Each row was made from one small tree. Brackets hold a mark, then the marks that hang from it, in alphabetical order. Every link used is in the known rows. Write each row's tree.
In the rows, 128 means zero.
Known rows
{U C}: [ 94 124 158 137 120 105 100 142 125 122 134 142 145 104 121 146 164 127
 144 131  88 163 132 168 117 143 169 128 120 135 143 121 111 103 106 152
 114  98 129 129 196 129 116  98  94 113 155 174 157 140]
{G {C H M U V}}: [138 188 139 132 170 151 143  89 115 174 108 175 110 123 157 161 118 140
  99  98 149 144 122 101 159 121  77 163 132 140 115 160 147 127 137  74
 129  89 136 120 123 123 135  96 132 163 129  35 111 112]
{K {B S {Z R {V {C G}}}}}: [114 122 144 141  78 154 132 110 104  50 140 106 102 125 104  73 157  91
 167 138 127 103 142 130 174 145 179 117 108  96 142 152 148 109 100 146
 141 189 138 119 120 225 134 204  67 160 139 187 117 104]
{Q {G {C H M V}} X}: [103 129 149 107 190 119 174 134 108 149 158 121 108 147 136 125  87 157
  72 115 113 119 123  52 147 143 121 131 197 125 149 123 136 126  85  71
 132  85 102 146  84 155 133 133 157 189 106  93 104 225]
{Q {G {C M {U P}}}}: [139 138  91  83 164 122 142 134 113 122 135 116 125 112 129 167 142 122
 145 157 141 144 126  68 120 154 155 102 137 140 167 168 151 119 111 114
 104  85 102 116 192 148 137  88 133 117 131 108 124 173]
{Z B {V C}}: [107 115 148 155 116 121 120 104  88  79 151 192 126 126 138 103 150 140
 132 101  92 190 130 181 167 132 157  78  65 128 157 112 121 100 103 150
 136 161 126 159 103 141 145 146  95 149  99 156 128  92]
{C M U}: [137 150 134 136  98 128 110 122 139 164 106 133 107 133 134 170 135 165
 154 133 176 158 133 131 136 141 122 148  98 130 118 155 155 119 163 107
 121 121 131 144 176  94 120  63 141  75 149 103 129 145]
{U {C V} P}: [103 138 109 128 196  97 101  88 112 128 118 130 121 101 133 115 136 118
 138 137  69 127 128 137 103 159 134 138 147 127 142 125 113 125  88 154
 128  92 117 139 195 143 128 124 111 142 116 148 129 126]
{G {C D H {U P}}}: [164 139 117 132 163 155 174 146 141 144 141 128 166  81 162 140 158  99
 121 131 168 136 115 107 111 148  95 103 137 159 140 127 126 130 117 113
 121 100 129 102 124 107  99 125 127 138 115  79 121  91]
{P {U {C H M}}}: [121 149 193 134 155 136 131 115 144 166 142 165 153 112 112 132 160 141
 138 121 133 159 103 148 161 144 128 147 134 115 102 154 144 119 136  75
 117  89 133 155 138 142 125 106 117 119 129  79 115 158]
{H {C G {M F W} U}}: [128 131  76 114 108 139 141 119 140 157  89 170 151 138 131 136 120 128
 136 189 176 125 111  45 128 116  78 132 122 107 144 191 190 170 189 111
 151  98 151  89 153 100 190  33 139  95 153  78 141  85]
{V {C D H {U P}} J}: [178 164 170 179 132 186 133 108 172 155 117 108 156 106 156 132 148 136
 122 128 194  90 100 162  79 140 107 100 130 173 108 103 123 148 144  94
 102 124 158  90  93 112  87 156 147  91 119  90 118 117]
{U {C G {V J Z}} P}: [124 155  52 133 173 115  86  87 120 138 133  97 120 125 125 123 119 115
 132 122  80  69 120 143  79 139 121 109 182 141 132 113 120 146  98 145
 122  99 113 120 158 149 119 119 117 127 143 151 143 178]
{G {C H U V}}: [137 154 129 116 151 149 135 112 109 147 109 161 129 129 138 161 139 126
  92 106 143 152 124 106 152 142  94 139 124 126 124 140 137 114 121 117
 125  88 153 120 133 117 136 111 118 156 140  71 133 111]
{G {C D H M {U P}}}: [168 172 128 148 186 154 179 125 149 170 136 148 143  78 183 144 135 115
 129 121 173 137 123 105 110 124  78 126 155 171 129 149 130 143 134  72
 122 107 121 110 119 112 101 107 138 148 103  42  96  94]
{K B}: [ 95 106 150 138  76  98  83 161 150  88 125 123 118 109  99 158 180 134
 151 132 165 164 139 184 136 178 151 124  94 133 137 120 103  96 132 175
 141 155 139 157 185 114 147 144 118 117 142 171 139 141]
{C {M W} {U P} {V J}}: [133 169  92 138 217 120 108  58 156 160  74 135  96 136 133 151  87 157
 119 132 165  95 113  92  96 139  75 177 127 153 110 164 154 170 147 105
 144 126 136 114 179 100 127 135 179 110 105  67 119  93]
{K {B S {Z {V {C H}}}}}: [100 124 174 117 108 165 131 104 122  70 132 136  78  95  98  89 184 108
 144 115 128 125 143 148 149 122 180 134 142 113 125 130 115 110  99 145
 136 190 153 124  86 218 143 200  87 174 137 193 102 121]
{R {Z {V {C D U}}}}: [154  95 153 133  64 134 149 110 109 135 108 133 120 120 168  98 122 152
 166 126 119 138 157 163 135  95 161 116 115 124 133 156 112 108 132 162
 103 155  99 114  85 132 129 150 125  79 150 169 107  87]
{X {Q G}}: [116  69 102  83 132  90  96 205 151  98 117  61 143 147  83 172 131 125
 137 173 118 158 134 181 117 169 210 151  85 134 143  98 112 111 146 168
 116 107 115 166 163 103 130  96 147 112 137 181 134 177]
{P U}: [116  65 162  97  95 111 121 150 141 116 133 109 166 148  80 162 178 136
 159 144 162 171 120 177 166 179 150 114  78 108 119 147 130  91 140 145
 111 101 148 166 173 107 129 114 119  60 158 139 157 152]
{B {Z {V {C {U P}} J}}}: [140 119 131 124 119 144 144  64 107 112  96  80 128 125 122 125 173 124
 149 123 118 115 151 172 118 127 165  88 117 129 140 138 116 126 107 169
 107 146 148 111 134 181 108 156 110  76 152 170 139 132]
{B S Z}: [ 82  68 142  84  98 151 131 153 132  91 138  58 118 123  78 129 180 122
 173 142 116 129 141 166 127 122 201 128 140 129 129 125 114 109 105 160
 109 150 142 123 158 186  90 131  96  90 187 214 148 150]
{S {B {Z V}}}: [105  97 100 131  91  94 121 132 101  99 109 126 109 122  96 104 169 126
 128 105 133 133 151 131 161 130 141 151  96  95 128 110  91 116 120 192
 141 182 113 163 162 125 112 179  77 141 146 179 114 145]
{R {Z B}}: [ 86  80 134 133  81 102 124 186 120  98 146 114 150 130 108 113 168 170
 167 127 120 187 133 192 149 141 192  88 109 133 134 118 100 109 142 161
 133 174  85 134 126 159 118 128 104  76 150 171 128 142]
{M {C H U} F}: [139 168 163 120  77 154 128 128 110 174  98 155 141 129  90 148 152 116
  90 154 133 138  96  73 129 128 132  83 121  73 114 109 131 148 167 134
 120 121 169 115  93 112 181 105 163  82 123  90 130 115]
{Q {G {C {M W} V}} X}: [ 88 114 140  82 198  91 176 133 120 120 139 130  99 147 137 114  69 145
  91 137 100 118 126  29 132 133 136 146 182 117 166 143 146 132  94 100
 138  97  93 138 140 147 155 135 162 176 104 132 137 195]
{J {V {C D H}}}: [154 108 201 167 106 114 105 111 140 155 131 176 146 122 147 100 121 133
 110  99 136 131 147 192 125  86 104 150 120 144 111 113  99 111 116 165
 128 125 166 120  92 103 108 153 127 160 110 171 107 107]
{F M}: [100  91 180 145 112  69 104 155 127 115 150 154 107 131  95 158 163 140
 154 133 129 151 179 184 149 149 143 138  92 132 151 118  97 104  97 125
 109 121 134 165 206 108  97  83 106 106 118 179 138 127]
{M {C D G} F W}: [126 120 106 104 101 111 137 165 156 141 123 157 171 120 117 112  87  80
 100 158 107  90  89  30 103  98 124 112 139  91 153 119 129 173 172 163
 152 142 136  88 128  78 179 142 191 120 118 150 150  54]
{K {B {Z V}}}: [ 93  87 120 124  90  92 112 137 126  81 117  99 100 113 108 126 179 113
 144 107 138 147 166 169 156 146 163 129 111 112 141 135  86  92 106 199
 150 188 127 155 142 161 136 172 104 144 147 193 122 135]
{G C}: [ 96  97 153 104 115 112 142 159 121  95 142 134 162 127 122 172 172 122
 143 132 104 179 149 178 137 143 159  97 100 156 156 138 109 102 100 161
 114  95 137 113 190 126 121  94 100 129 160 166 172 126]
{X {Q {G {C M U}}}}: [138 128 111  62 143 119 133 170 129 120 103  98 127 129 129 196 125 121
 147 176 128 170 134 147 128 151 187 161  88 132 144 149 142 120 145 114
 105  74 101 148 171 112 134  60 145 127 129 118 132 156]
{Q {G {C H U V}} X}: [129 118 122  90 157 143 163 142  96 147 138 119 106 149 121 124 112 138
  71 134 150 119 104  22 152 165 126 112 176  91 144 119 156 113  94  99
 123  73 119 147  84 144 148 138 152 158 116  99 125 214]
{H {C G {V J Z}}}: [131  93 101 131  95 141 105 114 131 131 132 101 130 171 140 152 126 150
 119 119 134 102 151 190 130 110  94 146 139 152 117 134 114 140 123 157
 127 100 144 100 125 124 122  80 102 118 183 147 150 141]
{C D G M U {V J}}: [171 152  89 171 117 154  87  97 170 207 103 124 120 131 186 177  59 164
 126 100 215  62  93 110 130 126  37 189 122 150 112 154 157 139 158  76
 131 102 111 128  99  41  92 116 184 114 139  35  91 103]
{C G}: [125  80  69 131 100 111  90 170 143 121 149 105 151 149  96 158 132 129
 138 129 154 134 117 134 139 162 150 103 108 133 153 127 144 120 150 163
 131 106 145 145 164 104 130  80 123 110 173 164 149 165]

Write each row's tree
[205 177  78 144 152 173 115 104 128 199 144 135 119 107 153 112  89  99
  88 106 176  77  76  40 126 132  82 158 164  95 132 132 141 159 160 113
 141 105 123  98  77 112 133 129 167 158 102  73  85  80]
{M {C D G H {U P} V}}
[114 155 147 140 192 127 149 104 127 149 129 166 126 128 151 158 114 146
  94  88 111 146 138 140 154 110  85 154 149 165 127 145 115 131 119  92
 134 101 135 120 122 133 123 112 129 190 120  71 112 121]
{G {C H M V}}
[ 73  75 100 135 149 124 109 130  86  66 167 191 113 114  99 118 150 146
 142 126  98 175 124 162 172 143 168  99  70 136 153 122 136  97  59 147
 138 157 129 175  95 140 130 148  94 170 101 159 103  74]
{Z {B S} V}
[120 139 189 144 139 127 150 132 156 183 120 168 179  99 138 119 140 124
 127 142 134 129  94 118 136 129  80 129 142 110  95 139 131 124 137  67
 120 101 125 156  88  93 135 134 157 109 107  45  99 119]
{P {U {C D H {M F}}}}
[160 182 154 145  88 182 158  98  73  67 143 101 107 139 131  60 165 115
 185 160 116 144 135 117 111 134 157  58 105 106  96 111 168 125 133  96
 113 192 116 124 132 207 129 155  64  84  87 135 155 126]
{V {C {U P}} {Z {B S} R}}
[ 99  88 130 125  94 166 123 112  94  81 158 169 134 128 112  96 135 166
 172 126  97 126 112 205 159 113 202  67 107 153 151 143 143 125  92 132
 112 156 105 113  53 202 127 161  92 116 149 182 100 105]
{R {Z {B S} {V {C G} J}}}
[ 94 112 109 114 115 127 107 121  95  91 147 121  76 139 114 111 127 147
 141 109  92 145 141 149 132 114 130 136 132 117 100  98 114 110 105 137
 133 168 114 163 113 132 135 146 114 134 124 155 132 134]
{C {V {Z {B S}}}}
[180 123  91 221 130 145 116 148 165 160 150  64 153 176 158 101  54 133
  75  67 148  36 116 136 124 114  44 149 156 160  82  76 120 144 139 110
 146 167 140 110  40  84  62 194 146 169 131  58 109 135]
{C D G H {V J {Z R}}}
[158 153 122 146 191 164 151 105 142 156 118 133 153 100 176 159 130 123
  98 114 170  98 108 134 112 142  62 139 138 173 121 126 114 134  98 103
 119  87 137  93 101 102  90 161 147 156 108  41 107  74]
{G {C D H {U P} {V J}}}
[ 72 162 146 120 164  83 128 121 135 141  92 178 149 104 126 119 114 125
 127 155  62 135 114  84  96 102 123 134 142 122 135 140 140 151 134 120
 140 127 131 121 183 116 165 107 146 120 121 128 145 109]
{U {C {M F W}}}
[113 122 154 141 128 146 171 139  96  76 158 124 134 124 183  91 114 112
 145 111  80 136 150 145 145 101 105 125 117 143 112 115 108  98  67 113
 130 159  89 121 102 141  90 184  88 181  97 107 139  55]
{G {C D {V {Z {B S} R}}}}
[ 92  76 140  76 148 100 162 150  92 110 147 100 118 153 121 130 110 142
 100 144  97 133 127  78 142 163 157 105 166 107 164 118 126 100  73 131
 122  73 102 153 129 146 144 136 141 150 126 157 148 203]
{Q {G {C V}} X}
[124  82 119  78 141 101 140 213 155  92 131  76 161 119 139 173 125 107
 136 168 105 154 137 179 111 145 187 151  90 151 154 113  97 103 120 156
 110  91  99 136 149  92 110 109 146 147 126 162 134 125]
{X {Q {G {C D}}}}
[117 150 125 156 197 109 126 144 171 146 131 151 125 136 109 125 105 147
  88  99 145 138 122 103 127 105 112 163 146 161 121 131 138 167 168 105
 156 160 158 120 144 116 122 121 147 158 120 102 119 129]
{C H {M W}}
[157 165 184 164  33 178 127 119 130 117 127 119 133 120 174 130 150 152
 151 102 162 129 123 194  87  97 118  90 101 146  90  80 110 122 147 103
 100 179 105 113  84 105  96 159 125  60 122 123 154 125]
{V {C D U} J {Z B}}
[160 148 111 148 150 150 133 172 166 155 172 157 155 115 122 109  86  91
  77 101 144  93  83  59 123  95 131 166 158 113 148 122 129 175 168 139
 160 151 136  64  99 111 128 146 162 172 120 138 132  71]
{M {C D G H} W}
[187 153  99 103  27 162 112 110 115 138 118 100  99 155 129 128 134 121
 160 126 150 128 131 104 105 112 141  84 137 104 118 129 160 132 192 133
 107 125 133 123 137 134 166  84 114  58 175 180 177 198]
{V {C G U} Z}
[184 131 153 117  72 113 120  74 109 154 108 135  94 122 163  90 130 118
 158 129 126 125 179 164  81  83 105 125 131 122 102 127 108 114 128 180
 113 137 137 130 126 108 134 132 124  97 108 196 132 134]
{J {V {C D {U P}} Z}}
[186 123 140 148  74 120 102 117 135 164 151 148 117 139 150  84  97 120
 113  82 124 103 154 152 107  61  96 137 162 131 110 108 115 130 140 158
 130 138 151 115  66 113 124 142 120 162 126 192 119 164]
{J {V {C D G H} Z}}
[135 155  93 130 138 146 104 120 107 151 157 163 136 134 110  97 140 120
 118  97 122 138  85 103 172 142 104 127 146  73 100 128 155 121 141  87
 140 110 109 167  80 150 151 139 105 150 124  74 126 178]
{P {U {C G H {V {Z B}}}}}
[104 168  49 112 212  86 129 107 147 142 111 159 143  98 119 102 104  97
 130 181  77 105  91  28  77 139 117  98 174 121 167 156 168 184 147 114
 153 108 120 118 183 132 179  98 153 128 106 121 131 130]
{U {C G {M F W}} P}
[111 119 103  59 192  94 142 188 148  92 113 110 137 137 114 170 101 111
 125 167  90 158 138 135 118 126 193 174 102 149 155 142 130 142 142 131
 125  99 104 127 184 120 134  90 153 154 119 150 145 135]
{X {Q {G {C {M W}}}}}
[178 142  81 165 184 141 120 110 151 183 109 111 124 107 165 118 105 124
  97 111 190  96 106  77 108 155  47 167 152 128 105 111 126 136 146 118
 141 128 136 137  86  76 107 157 171 142  96  45  80  88]
{C D H {U P} V}
[147 184 192 144 116 104 136  99  83 135 120 175  59 156 111  94 105 104
 106 123  94 110 177  69 157  97 122 186 104  60 116 147 124 140 126 112
 126 172 112 110 202 144 136 130 115 116  75 146 157  60]
{F {M {C U {V {Z R}}} W}}
[ 86 109 170 142  75 140 129 161 130  52 130  61 111 116  86  98 180 106
 179 151 146 130 149 166 151 165 185 134 111 108 118 129 117  96 101 152
 140 193 134 127 165 210  99 191  77 124 149 179 137 117]
{K {B S {Z R}}}
[187 181 119 177 127 146 126  99 149 215 105 116  73 125 192 125  69 155
  94  72 175  93 138  91 112  80  28 199 174 129  65 119 122 143 172  72
 141 162 112 141  54  65 112 140 170 136 111  39  81 128]
{C D H M U {V Z}}
[110 120 193 150 122 163 172  75  89  82 138  96 109 140 132  66 130 124
 168 125  70 113 167 149 166  93 173 131 119 123 128 161 140 115  85 115
 117 175 133 117 120 231  96 175  70 144 134 167 115  90]
{B S {Z R {V {C M}}}}
[126 157  80 116 158 104 119  59 116 173  54 126 106 131 136 143  97 148
 136 169 141 118 118  59 109 152  53 121 135 106 109 144 150 147 160 108
 135 111 136 170 145  83 184 108 184  87  98  44  97 113]
{C {M F} {U P} V}
[151 128  61 155 133 138  88 126 147 153 138  86 119 178 103 143  93 145
  77  71 142  66 113 143 121 116  90 128 172 152  98  89 122 151 147 124
 139 134 155 124  68 112 111 137 145 150 163 105 124 198]
{C G H {V J Z}}
[101 149 154 108 138 108 142 148 130 136 109 165 150 137  74 118 121  99
  61 145  91 124  96  54 112 100 145 107 144  88 129 104 115 177 165 155
 150 164 173  87 115 115 188 142 173 128 110 130 150  86]
{M {C H} F W}
[112 121 106 133 103 126 121  89 135 157 100 121 133 169 147 149  98 159
 120 142 119  84 144 149 119  88  58 129 157 151 105 139 124 165 142 115
 132 102 144 108  98 105 154  73 138 115 160  86 124 137]
{H {C G {M F} {V J Z}}}
[109  80 114  60 146 104 128 200 131  83 127  78 152 136 106 179 142 108
 137 170  91 171 141 179 125 159 210 132  90 143 156 116 114 109 127 162
 108  80 108 143 176 121 126  83 127 139 138 172 149 154]
{X {Q {G C}}}
[106 112 141 164  89 136 132 166  93  56 170  92 123 154 101  87 148 129
 163 136  99 157 149 161 138 133 159  82 100 129  99  90 130 105 102 131
 133 203 114 142 124 167  94 152  64 113 112 155 155 126]
{V {Z {B S} R}}
[143  98 123  96 163 119 147 217 157 109 141  85 168 115 131 155 120 104
 105 147 114 140 126 167 116 143 177 160 113 156 141  94 100 116 126 135
 117  97 112 133 105 100 101 117 151 172 119 126 117 133]
{X {Q {G {C D H}}}}
[129 147 155 147 114 134 131 117 191 148 104 152 178 130 152 133  70 136
 123 140 144  66  86 114  81  89  83 110 138 168 130 129 144 178 173  87
 134 138 144  84 107  74 141 149 190  98 127 105 136  90]
{V {C D G {M F W}} J}
[142 129 116 125  59 106  83 104  93 118 152 176 102 152 117  86 121 129
 146 104 102 157 157 172 134  83 142 100 114 107 123 114 130 115 138 174
 138 146 129 141 106 145 153 112  92 132 126 210 148 173]
{J {V {C G} {Z B}}}
